Known rows, with every way that one mark hangs from another:
z_771{z_865}: [ -2.4   1.5   4.0  -2.5   8.7   3.4  16.5  -3.4 -11.8  19.7   8.5 -21.9
 -12.4  -6.1  -1.8   7.8  -7.0  11.1]
z_450{z_39 z_463{z_84}}: [ -9.4  -8.7  -0.9   2.7  -4.2  -2.2  -3.5   5.1  33.9 -26.4  11.4  -9.9
   5.1  12.7   1.8 -11.2   5.8   0.6]
z_295{z_564}: [-11.7  -4.8   0.5   0.6  10.5  -2.5   6.0   0.5  -9.9 -21.4   7.2  -7.5
  -4.2  -6.7   2.4  21.6  -4.8   1.2]
z_450{z_39 z_463{z_84} z_771{z_865}}: [ -8.7  -2.7   1.0  -2.8  12.3   0.2  18.3   8.8  48.0 -21.6  18.6 -39.3
  -9.6   5.2 -11.1  14.1  15.1  15.6]
z_295{z_450{z_771} z_564}: [-15.4  -0.9 -12.4  -7.2   3.2  -5.4  36.9   2.9  15.9 -29.2 -12.1 -32.6
 -13.4 -15.7 -11.4  44.7   3.7   4.6]
z_450{z_39{z_84}}: [  6.5  14.0  10.5   3.3   7.7 -12.8   7.8   1.3  45.1 -19.6  30.9 -30.0
  -2.7   9.3  -2.4   8.2   1.8  -7.6]
z_295{z_450{z_39}}: [ -3.6  -4.1   2.0  -2.0 -17.3  -7.4  24.6  -4.9  28.0   7.0   3.5 -41.5
  -4.9  -2.3  -2.6   8.5  -5.7  -1.3]
z_564{z_785}: [  4.1 -12.0   6.9  -4.5 -21.6  -0.2   0.3   8.4   8.5  -3.6  18.2 -19.5
   2.9  -5.9   1.6  17.8  -0.6  -1.9]
z_515{z_450}: [ -3.5  -2.4  -3.4  -1.2  -4.5   8.1  10.6  -5.9  -3.7  14.8 -17.6 -11.0
  -2.0   1.8  11.0 -14.2  12.6   3.2]
z_771{z_564{z_785}}: [ -7.8 -13.9  15.6  -3.0  -6.5  -6.1  18.6   5.5   7.5  -3.4  28.7 -29.1
  -3.4  -8.7   6.2   4.8   2.9  11.4]
z_450{z_771}: [  2.8   4.7  -2.0  -3.6   8.7  -1.2   8.1   6.4  24.7 -15.6   0.0 -10.0
  -3.4  -1.6 -12.0  17.7  15.2   5.8]
z_450{z_39 z_463 z_771{z_564{z_785} z_865}}: [ -5.3 -15.1  19.2  -4.7   6.7  -0.1  35.0  12.3  66.4 -29.7  56.2 -86.4
 -19.8   0.7  -2.6  25.6  26.3  27.7]
z_295{z_450{z_39 z_463{z_84}} z_564{z_785}}: [-22.9 -22.7  -5.1  -5.2 -27.4  -5.8  27.0  10.0  32.2 -42.4  14.5 -49.1
  -3.4  -9.5   2.6  34.4  -5.5  -1.9]
z_515{z_450{z_463{z_84} z_771{z_564}} z_865}: [-27.7  -2.3  -5.7  -8.7  29.9  11.3  42.9   4.9   4.8 -42.4  -6.4 -14.3
  -2.7 -11.3   6.1 -27.1  36.3  25.1]
z_515{z_450{z_39{z_84} z_463} z_865}: [ -6.4  10.3   1.2  -2.7  19.0  10.3  26.4   2.1  33.6 -47.2  20.2 -42.4
  -3.9   3.4  12.8 -20.8  29.3   4.4]
z_295{z_450{z_463}}: [ -8.3  -1.5 -21.3  -3.0 -15.8   7.6  22.0   2.6  21.6 -22.2 -19.9 -17.5
 -10.1  -0.3  -0.9   0.4  10.3   0.2]
z_295{z_450{z_39 z_771} z_564}: [-12.4  -5.2   1.4  -4.8   1.2 -11.1  37.4   1.5  40.3 -28.2   9.7 -57.3
 -12.1 -10.1  -9.8  47.0   2.0   4.7]
z_515{z_450{z_39 z_463{z_84} z_771} z_865}: [-15.6  -4.1  -0.1  -7.3  18.2  10.2  25.7   5.3  28.8 -40.8   4.3 -30.7
   3.4  -2.1   3.6 -16.0  31.7  14.1]
z_39{z_84{z_463}}: [  4.8  11.1  -7.7   4.5  21.6   2.4  -5.4   7.0   9.3 -56.3  22.1   9.5
  -4.1   2.4   6.3   4.6  -1.2 -10.3]
z_515{z_450{z_463 z_771} z_865}: [ -9.1   1.7  -9.2  -8.7  20.1  20.7  26.2   6.7  14.7 -44.4  -7.5 -22.7
  -5.2  -5.2   4.3 -12.2  41.7  15.2]
z_295{z_450}: [ -6.1  -0.2 -11.5  -4.0 -15.6  -1.9  24.9  -3.3   3.3   6.3 -18.5 -15.7
  -6.2  -9.2  -3.4   6.6  -4.9  -1.7]
z_450{z_39 z_463 z_771{z_564 z_865}}: [ -8.9  -4.7  13.0  -1.1  24.3   0.3  35.2   5.5  60.7 -26.3  41.6 -71.2
 -21.9   5.0  -4.1  11.4  27.0  29.4]
z_450{z_39 z_771}: [  6.2  -0.5  13.5  -1.0   6.9  -8.4   6.6   4.5  51.4 -13.4  23.7 -37.9
  -1.4   5.6 -10.7  21.0  13.4   5.8]

Rows:
[  8.6  10.9   9.7   0.9  33.3  -2.3  16.0   7.6  49.3 -45.2  50.3 -49.9
 -16.3   1.6  -5.6  31.7   6.3   6.6]  z_450{z_39{z_84{z_463}} z_771{z_865}}
[ -5.4  -7.0  -7.8  -0.9 -18.3   1.1  21.6   0.8  45.9 -18.3   1.9 -43.7
  -8.7   5.6   0.9   1.8   9.1   0.2]  z_295{z_450{z_39 z_463}}
[  6.9  15.4  -3.5   1.0  15.2  -4.4  12.4  14.4  89.6 -64.9  29.3 -42.1
 -10.2  15.8 -10.8  19.1  32.5   0.4]  z_450{z_39{z_84} z_463 z_771}
[-21.3 -10.6 -15.3  -9.7 -13.9  -4.0  44.7  13.7  38.3 -35.7  -6.7 -31.6
  -8.7 -12.0  -8.0  13.5  18.2  12.8]  z_295{z_450{z_463{z_84} z_771{z_564{z_785}}}}
[ -0.4   9.0   8.6  -4.4  37.3   7.9  24.0   4.6  29.4 -60.1  34.1 -38.7
  -2.9  -4.7   8.6  -1.2  24.5   6.0]  z_515{z_450{z_39{z_84{z_463}} z_771} z_865}
[-20.4  -7.4 -20.9  -2.7  -5.7   4.7  27.6   3.2  11.4 -44.0 -13.7 -25.3
 -14.1  -7.2   1.9  22.7   4.5   1.0]  z_295{z_450{z_463} z_564}
[ -2.0  -3.7   0.9  -3.1   6.8  12.9  27.1   1.3  51.2  -7.5   9.5 -65.5
 -17.2   9.7   2.9   5.6  33.3  19.5]  z_515{z_450{z_39 z_463 z_771{z_865}}}
[-16.3  -7.1  -5.9  -5.4   8.2   0.8  46.8   4.1  48.5 -38.4  14.9 -78.4
 -25.6  -7.3  -8.3  46.8  12.3  15.0]  z_295{z_450{z_39 z_463 z_771{z_865}} z_564}
[ -6.7  -3.8  16.3  -4.4  12.0   6.9  21.5  -7.0  -0.2  -0.6  16.0 -39.0
   3.6  -5.4  13.5 -19.2  11.9   9.2]  z_515{z_450{z_39} z_865}
[-29.7  -7.8 -24.8  -3.4  -5.8   0.2  28.0   3.6   0.7 -40.9 -23.2  -7.1
  -7.4 -10.4  -0.5  15.5  -2.7  -0.5]  z_295{z_450{z_463{z_84}} z_564}
[-12.4  -2.7  11.1  -6.5   8.1 -10.1  59.9  -4.2  40.3   8.9  20.2 -77.9
 -21.9 -12.0  -9.2  22.3   6.1  23.4]  z_295{z_450{z_39 z_771{z_564 z_865}}}
[  8.2   5.4   7.9   6.3  17.1  -4.2  -5.3   4.3  35.7 -47.2  43.2 -20.5
  -2.0   9.4   7.6   6.6  -2.7  -9.3]  z_450{z_39{z_84{z_463}}}
[-18.5   0.2 -13.4  -9.7  19.3  16.0  26.2   6.9   4.8 -42.1 -18.0  -4.2
   2.0  -8.5   2.4 -18.4  34.3  14.5]  z_515{z_450{z_463{z_84} z_771} z_865}
[ -4.9   0.7 -11.9  -5.3   8.2  18.7  27.3   2.8  26.5  -9.2 -12.9 -39.3
 -18.8   3.5   1.4   2.1  34.4  18.8]  z_515{z_450{z_463 z_771{z_865}}}
[ -9.8   1.4 -17.3  -3.5   6.7   3.0   4.1  14.1  31.8 -44.0 -12.7   9.2
  -0.3   3.7 -11.3   4.3  22.6   5.6]  z_450{z_463{z_84} z_771}
[-11.4  12.7  17.3  -6.4  39.1  -4.3  52.4   0.1  38.2 -34.5  33.1 -58.6
  -7.7  -8.8   3.8  -7.9  31.4  17.9]  z_515{z_450{z_39{z_84} z_771{z_564}} z_865}
[ 11.2   9.2   6.4   2.7  26.7  -5.7   1.4  10.9  59.8 -64.2  43.5 -28.5
  -5.3   7.6  -3.8  24.2  11.5  -3.3]  z_450{z_39{z_84{z_463}} z_771}
[-11.1  -4.6  -2.2  -4.0   6.2   8.4  27.4   1.8  39.8  -4.8  -0.7 -47.9
 -10.1   6.8   0.8  -1.8  25.4  17.7]  z_515{z_450{z_39 z_463{z_84} z_771{z_865}}}
[ -8.4  -9.7   4.1  -7.2   9.1   6.5  35.9  14.3  39.8 -30.7  32.6 -57.3
 -21.6  -5.5  -4.5  23.7  27.5  27.2]  z_450{z_463 z_771{z_564{z_785} z_865}}
[ -6.2  14.5   8.4  -0.8  34.5  -6.4  43.4   8.9  78.2 -48.8  48.8 -73.3
 -26.3   7.0  -8.6  16.1  29.3  21.8]  z_450{z_39{z_84} z_463 z_771{z_564 z_865}}
[-15.3  -2.1 -16.0  -5.5   2.0   1.4  45.1   6.1  43.3 -35.3  -9.4 -36.3
 -17.2  -4.1  -7.1   8.1  26.2  15.7]  z_295{z_450{z_463 z_771{z_564}}}
